What can hang from each mark
zubiv: babed foru
leleno: gaso guli
foru: gaso leleno zubiv
disu: babed foru
gaso: foru leleno zubiv
babed: disu leleno
guli: zubiv

Every row comes from one small tree of marks. The marks that hang from a mark follow it in brackets, in alphabetical order. Every link used is in the known rows. Which tree was each row made from?
Known rows
foru{gaso leleno{guli} zubiv}: [ 1.46 -1.81  2.95 -1.40  0.98 -1.46 -3.26 -1.87 -1.38  3.16  0.65  1.15
  2.07  2.16 -0.38 -0.38 -1.81 -1.25  0.00  4.12  0.47  1.58 -0.86 -3.84
  2.33]
guli{zubiv{babed{disu leleno}}}: [-1.08  1.63 -0.20 -1.18  0.55 -1.39 -2.59 -0.89 -0.28  1.42 -0.58  1.31
  1.88 -0.45 -2.24 -1.34 -1.14  0.60 -0.83  0.37  0.76  1.81 -0.88  0.51
  3.01]
disu{babed foru{gaso{leleno}}}: [-0.28 -0.35  2.42  1.04 -1.14  0.00 -1.14 -0.78  0.49  3.88 -1.77  0.69
  0.75 -2.03 -1.58 -2.42 -2.80 -0.79 -0.38  5.09  0.92  1.52 -2.56 -1.66
  2.25]
guli{zubiv{babed{leleno}}}: [-0.84 -0.12 -0.06 -0.58  0.33 -1.13 -1.74 -0.05 -0.17  0.84 -0.51  0.91
  1.87 -0.72 -1.60 -1.06 -1.25  0.99 -0.73  0.75 -0.05  1.78  0.12  0.77
  3.57]
leleno{gaso{foru zubiv{babed}} guli}: [ 0.05 -1.18  3.33  0.58  1.51 -1.40 -5.06 -1.55 -0.64 -0.09 -0.02  2.24
  2.42 -0.04 -2.90  0.60 -2.96 -1.08 -0.46  2.75 -0.21  2.59  0.46 -2.30
  1.56]
foru{gaso}: [ 0.44 -0.92  1.21 -0.25 -0.99 -1.26 -0.42 -0.26 -0.13  2.63 -0.41  0.16
  0.88 -0.01 -0.92 -1.61 -2.75 -1.53  0.09  1.49 -0.40 -0.07 -1.52 -1.55
  2.15]
guli{zubiv{babed}}: [ 0.37  0.06  0.78  0.30  0.76 -1.28 -1.42 -0.31 -0.51  0.68 -0.43  0.86
  2.03  0.04 -0.53 -0.52 -1.55  0.24  0.10  0.83 -0.64  0.92 -1.17 -0.90
  3.92]
disu{foru{leleno zubiv{babed}}}: [-0.02 -0.67  2.31  0.69  1.43 -0.57 -1.74 -2.56  0.18  0.93 -0.05  0.74
  1.55  1.10 -1.16 -0.73 -1.23  0.17  1.03  6.08  0.28  0.92 -1.95 -1.75
  4.47]
babed{disu{foru}}: [-0.22  1.98  0.39 -0.48 -0.55 -0.84 -1.44 -1.92 -0.16  2.02 -1.62  0.47
  1.33 -0.06 -1.22 -1.30 -1.40 -0.46 -0.02  3.02  0.10  0.71 -3.22  0.40
  1.36]
babed{disu}: [ 0.32  1.84  0.34 -0.68 -0.46 -1.43 -1.20 -0.62 -0.22  1.79 -0.69  0.59
  1.14  0.11 -0.92 -0.87 -1.52 -0.81  0.21  0.80  0.34  0.07 -1.66 -0.57
  1.21]
disu{babed{leleno}}: [ 0.00  0.85  0.11  0.11 -1.12 -0.32 -0.48  1.42  0.49  1.97 -1.10  0.64
  1.14 -1.65 -1.26 -1.78 -1.23  0.01 -0.43  2.18  0.54 -0.11  0.22  1.27
  1.70]
disu{foru}: [ 0.21  0.03  0.51  0.26 -1.16 -0.68 -0.66 -1.07 -0.12  1.45 -1.88  0.20
  1.28 -0.33 -0.58 -1.22 -1.32 -0.35  0.10  3.26 -0.50  0.58 -2.19  0.57
  1.94]
gaso{zubiv}: [-0.09 -0.24  1.12  0.46 -0.84 -1.44 -0.29  0.30 -0.39  2.22 -1.27  0.76
  1.34 -0.47 -1.37  0.05 -1.97 -1.16 -1.23  1.44 -0.71  1.03 -0.37 -0.97
  0.43]
leleno{gaso guli{zubiv{babed foru}}}: [ 1.92  0.39  1.21  0.12  3.36 -1.28 -4.58 -0.81 -0.84 -2.23 -0.25  1.62
  3.45  1.99 -1.45  0.56 -1.88 -0.44  0.57  1.75 -1.96  3.47 -1.24 -1.54
  3.34]
zubiv{babed{disu leleno{gaso{foru} guli}}}: [-0.58  0.67  1.60 -1.41  1.28 -1.33 -6.38 -2.35 -0.20 -0.19  0.29  2.03
  2.15 -0.08 -3.53 -0.74 -2.20  0.09  0.16  1.97  1.57  2.46  0.38 -0.11
  1.98]
foru{gaso leleno zubiv}: [ 0.89 -1.85  2.67 -0.68  0.65 -1.58 -0.86 -1.23 -0.47  3.16  0.90  0.12
  1.30  1.67 -1.26 -1.01 -2.41 -0.87  0.06  3.85  0.68  0.24 -1.28 -3.67
  2.62]
foru{leleno{gaso{zubiv{babed}} guli}}: [ 1.28 -0.93  2.90  0.26  1.39 -1.44 -6.34 -1.36 -0.65 -0.39 -0.42  2.54
  2.70  1.50 -1.79  1.57 -2.36 -0.14 -1.30  3.56 -0.78  3.40  0.20 -2.82
  2.35]
foru{gaso zubiv}: [ 0.75 -1.17  2.00 -0.41  0.32 -1.77  0.49 -0.89 -0.34  2.96  0.29  0.03
  1.10  0.93 -1.15 -1.19 -2.57 -1.66  0.96  3.06 -0.05  0.05 -1.21 -2.31
  2.39]
disu{babed}: [ 1.07  1.16  0.99  0.85 -0.77 -0.40 -0.05  1.19  0.07  1.79 -0.84  0.57
  1.33 -0.82 -0.22 -1.41 -1.49 -0.61  0.27  2.25  0.02 -1.03 -1.07 -0.37
  1.95]
zubiv{babed{disu} foru{gaso leleno}}: [-0.67  0.74  1.72  0.34  2.03 -0.85 -2.71 -1.34  0.62  1.01  1.33  1.07
  1.09  1.11 -2.53 -2.07 -2.82 -1.35  0.69  2.64  0.25  0.57 -3.12 -3.29
  3.59]
gaso{leleno{guli{zubiv{babed foru}}}}: [-0.13 -0.20  1.46  0.30  2.20 -0.43 -3.77 -0.69 -0.81 -0.08 -0.74  2.06
  2.42 -0.35 -0.93  0.21 -1.23 -0.57  0.30  0.97 -0.58  4.46 -0.69 -2.26
  3.19]
foru{zubiv}: [ 0.96 -0.12  1.23 -0.23  0.35 -1.47  0.67 -0.40 -0.47  1.73 -0.30  0.10
  1.36  0.69 -0.63 -0.18 -1.26 -1.01  1.11  2.65 -0.17  0.08 -0.44 -1.28
  2.14]
foru{zubiv{babed{disu leleno{gaso}}}}: [ 0.07  1.32  1.02 -0.73  1.80 -1.75 -2.84 -1.81  0.60 -0.23  0.12  1.13
  1.88  0.96 -3.50 -0.23 -2.05 -0.03  0.79  3.28  0.57  1.75  0.22 -0.06
  3.20]

Which tree is each row?
[-0.20 -0.57  3.00  1.11 -0.36 -0.54 -1.74 -0.76 -0.01  4.28 -1.18  1.05
  1.54 -0.61 -2.34 -2.11 -2.76 -0.71 -2.23  6.49  0.31  0.79 -3.17 -2.46
  1.15]
disu{babed foru{gaso{zubiv} leleno}}
[ 0.79  0.05  2.54  0.79  0.24 -0.74  0.59 -1.01  0.03  3.49 -0.71  0.13
  1.51  0.08 -1.54 -2.63 -2.37 -1.44  0.71  6.83  0.17 -0.27 -3.14 -1.54
  2.71]
disu{babed foru{gaso zubiv}}
[-1.48  0.35  0.90 -1.20 -0.17 -0.71 -5.19 -3.13 -0.10  2.33 -1.17  2.04
  1.69 -0.15 -2.32 -2.40 -1.92 -0.93 -0.44  3.95  0.20  2.82 -2.27  0.40
  3.24]
zubiv{babed{disu{foru{gaso}} leleno{guli}}}
[-0.44  0.58  1.70 -1.84  1.47 -1.92 -2.11 -1.84  0.05  1.29  0.66  0.40
  1.49  0.20 -4.35 -0.83 -2.31  0.05  0.23  3.05  1.96  1.27  0.24 -0.43
  0.30]
babed{disu leleno{gaso{foru{zubiv}}}}
[ 0.38 -1.73  2.30 -0.72 -0.91 -0.99 -3.51 -1.08 -0.98  3.23 -1.06  1.49
  1.20 -0.61 -0.60 -0.39 -2.48 -1.49 -0.28  1.52  0.28  3.17 -0.37 -2.82
  1.72]
foru{gaso{leleno{guli}}}
[-0.03  0.05  1.13  0.46  2.62 -0.62 -2.02 -0.26 -0.18 -0.39  0.48  0.95
  2.10  1.09 -1.32 -0.75 -1.26  0.26  0.00  1.73 -0.45  1.61 -1.91 -2.31
  3.84]
guli{zubiv{babed foru{leleno}}}
[-1.65  0.38  1.25 -1.60 -0.79 -1.26 -4.38 -2.42 -1.01  4.26 -2.06  1.93
  1.97 -0.58 -3.34 -1.69 -2.11 -1.58 -2.47  4.15  0.10  3.64 -2.13 -0.01
 -0.50]
babed{disu{foru{gaso{zubiv}}} leleno{guli}}
[-1.28 -0.35  1.63  1.21  0.42 -0.65 -0.22  0.55  0.10  1.60 -1.32  1.31
  0.93 -1.47 -2.56  0.34 -2.15 -1.59 -0.89  1.59 -0.60  3.20 -0.49 -2.02
 -0.06]
gaso{leleno zubiv{foru}}
[ 0.83  1.41  1.18 -2.20  0.86 -1.06 -5.40 -2.76 -2.13  2.44 -1.23  1.38
  3.00  1.62 -0.38 -0.42 -0.54  0.83 -1.70  3.29  0.56  3.30 -3.43 -1.61
  1.06]
babed{disu{foru{leleno{guli{zubiv}}}}}
[ 0.02  0.15  1.43 -0.08  0.03 -0.81 -1.80  0.44  0.50  0.91 -0.16  0.46
  1.50 -1.52 -3.26 -1.80 -2.63  0.52 -0.42  2.99  1.59  0.09  0.47  0.48
  0.86]
disu{babed{leleno{gaso{foru}}}}
[ 0.63  1.36  1.26 -1.46  0.01 -0.56 -5.17 -2.86 -1.20  1.99 -1.20  1.43
  2.02  1.19 -0.33 -0.74 -0.61  0.14 -0.80  3.97  0.65  2.10 -2.88 -1.27
  1.20]
babed{disu{foru{leleno{guli}}}}
[ 1.45  2.01  1.29 -0.91  2.04 -1.49 -6.40 -3.35 -1.08 -0.33 -1.56  1.80
  3.60  1.75 -1.75  0.11 -1.70  0.46 -0.32  3.52 -0.76  3.78 -2.99 -0.71
  3.15]
leleno{gaso guli{zubiv{babed{disu{foru}}}}}
[ 0.30 -1.08  1.59  0.05  0.87 -0.79 -1.07 -0.11  0.27  1.65  0.47  0.22
  1.10  1.12 -1.68 -1.71 -2.40 -1.24 -0.09  2.61 -0.19  0.52 -2.19 -3.03
  2.08]
zubiv{foru{gaso leleno}}
[-0.27  0.41  1.60 -1.03 -0.42 -1.01 -2.91 -2.55 -0.25  3.42 -0.48  0.37
  1.07  0.77 -1.90 -2.28 -2.41 -0.47 -0.94  4.34  0.94  0.91 -4.06 -2.11
  1.75]
babed{disu{foru{gaso leleno}}}
[ 0.27  0.13  1.13 -0.97 -0.23 -0.58 -3.40 -0.98 -1.27  3.72 -1.84  1.24
  2.80 -0.71 -1.46 -2.73 -1.56  0.02 -2.08  4.56  0.10  2.71 -2.15  0.40
  1.82]
disu{babed{leleno{guli{zubiv}}} foru{gaso}}
[-1.37  1.79 -0.40 -1.21 -1.16 -0.84 -1.78 -1.46  0.14  2.18 -1.78  0.62
  1.08 -0.80 -2.21 -1.82 -1.04  0.10 -0.83  2.92  0.61  1.47 -1.92  2.04
  0.91]
babed{disu{foru} leleno}
[-0.55 -1.11  1.69  0.52  0.19 -0.57 -0.53  0.09  0.41  1.99 -0.57  0.61
  0.54 -0.93 -2.00 -1.24 -2.86 -1.96  0.25  1.64 -0.13  2.18 -1.44 -2.71
  1.68]
zubiv{foru{gaso{leleno}}}
[-1.93 -1.54  1.82  0.17 -0.43 -0.83 -4.34 -2.29 -0.40  2.80 -1.67  2.38
  1.92 -0.78 -3.00 -1.59 -2.35 -1.51 -1.72  4.74 -0.72  3.67 -1.04  0.06
  2.30]
disu{foru{gaso{zubiv{babed{leleno{guli}}}}}}
[-1.57  0.83  0.23 -1.37 -1.13 -1.04 -1.97 -2.02  0.29  3.55 -1.33  0.44
  0.95 -0.63 -2.95 -2.85 -2.18 -0.65 -1.09  3.60  0.72  1.49 -2.76  0.75
  1.24]
babed{disu{foru{gaso}} leleno}
[ 1.13 -0.93  2.53 -0.65  2.19 -1.50 -5.31 -1.84 -1.25 -0.57  0.43  1.57
  3.00  0.64 -1.85  0.04 -2.43  0.26  0.05  1.52  0.26  2.62 -0.40 -1.97
  2.91]
leleno{gaso{foru} guli{zubiv{babed}}}
[-1.89  0.13  3.24  0.08  1.64 -0.87 -1.59 -2.56  0.15  2.05  1.08  1.28
  0.54 -1.30 -2.94 -0.89 -2.19 -0.98  1.67  2.52  2.82  1.44 -0.37 -3.16
  2.71]
gaso{foru{zubiv{babed{disu}}} leleno}
[ 0.12  1.26  0.94  1.18  1.28 -0.79 -1.08  1.67  0.77  0.05 -1.24  1.11
  2.07 -0.72 -4.26 -0.66 -2.49 -0.72 -1.43  3.62 -0.87  2.14 -0.07  0.27
 -0.29]
disu{babed{leleno{gaso{zubiv{foru}}}}}
[-1.11 -1.41  2.96 -0.14 -0.02 -1.01 -1.61 -0.58 -0.66  2.57  0.45  0.85
  1.16 -0.80 -2.50 -0.38 -2.11 -0.22 -1.71  2.40  1.45  0.61 -0.29 -2.70
  0.01]
gaso{foru{leleno} zubiv}
[ 1.59 -1.60  2.01 -1.82  0.57 -1.54 -4.42 -1.15 -2.14  3.07  0.00  1.16
  2.54  1.46 -0.10 -0.62 -1.66  0.02 -1.85  1.69  0.11  2.54 -1.71 -3.36
  2.09]
foru{gaso leleno{guli{zubiv}}}
[ 2.09  0.93  0.74 -1.38  0.71 -1.22 -4.52  0.55 -1.28  0.77 -1.51  1.48
  3.28  0.34 -1.58 -0.30 -1.33  0.99 -1.70  2.40 -0.14  2.97  0.20  0.46
  1.18]
disu{babed{leleno{gaso guli{zubiv}}}}
[-0.01  0.49  0.41  0.87  2.22 -0.90 -0.70  0.18 -0.04 -0.55 -0.12  0.70
  2.09  0.36 -1.29 -0.87 -1.43 -0.59  0.66  0.87 -1.30  1.30 -1.84 -0.96
  3.70]
guli{zubiv{babed foru}}
[ 1.33 -0.35  0.24 -1.58 -0.30 -1.46 -4.61 -0.40 -0.64 -0.11 -1.38  1.31
  2.28  0.66 -1.46  0.46 -1.62  0.16 -0.81  1.86 -0.62  3.07  1.16  0.70
  1.16]
babed{leleno{gaso guli}}
[-0.08 -1.03  1.82  0.38  2.67 -0.88 -2.15 -0.63 -0.11  0.86  1.04  0.78
  1.97  1.37 -1.97 -1.75 -2.46 -0.55 -0.28  2.27 -0.50  1.59 -2.68 -3.51
  4.15]
guli{zubiv{babed foru{gaso leleno}}}
[-1.34 -0.17  3.00 -0.05  0.16 -1.23 -5.22 -2.18 -0.63  3.58 -0.76  2.96
  1.50 -0.82 -2.66 -0.23 -3.11 -2.17 -1.15  2.11  0.58  4.08 -0.93 -3.71
  1.89]
foru{gaso{leleno{guli} zubiv{babed{disu}}}}
[-0.67  1.00  1.32 -0.39  0.88 -1.25 -2.67 -2.79 -0.36  2.69 -0.71  0.87
  2.04  0.34 -2.01 -2.49 -2.52 -0.54 -0.45  3.19 -0.07  1.48 -4.33 -1.34
  3.86]
guli{zubiv{babed{disu{foru{gaso}}}}}
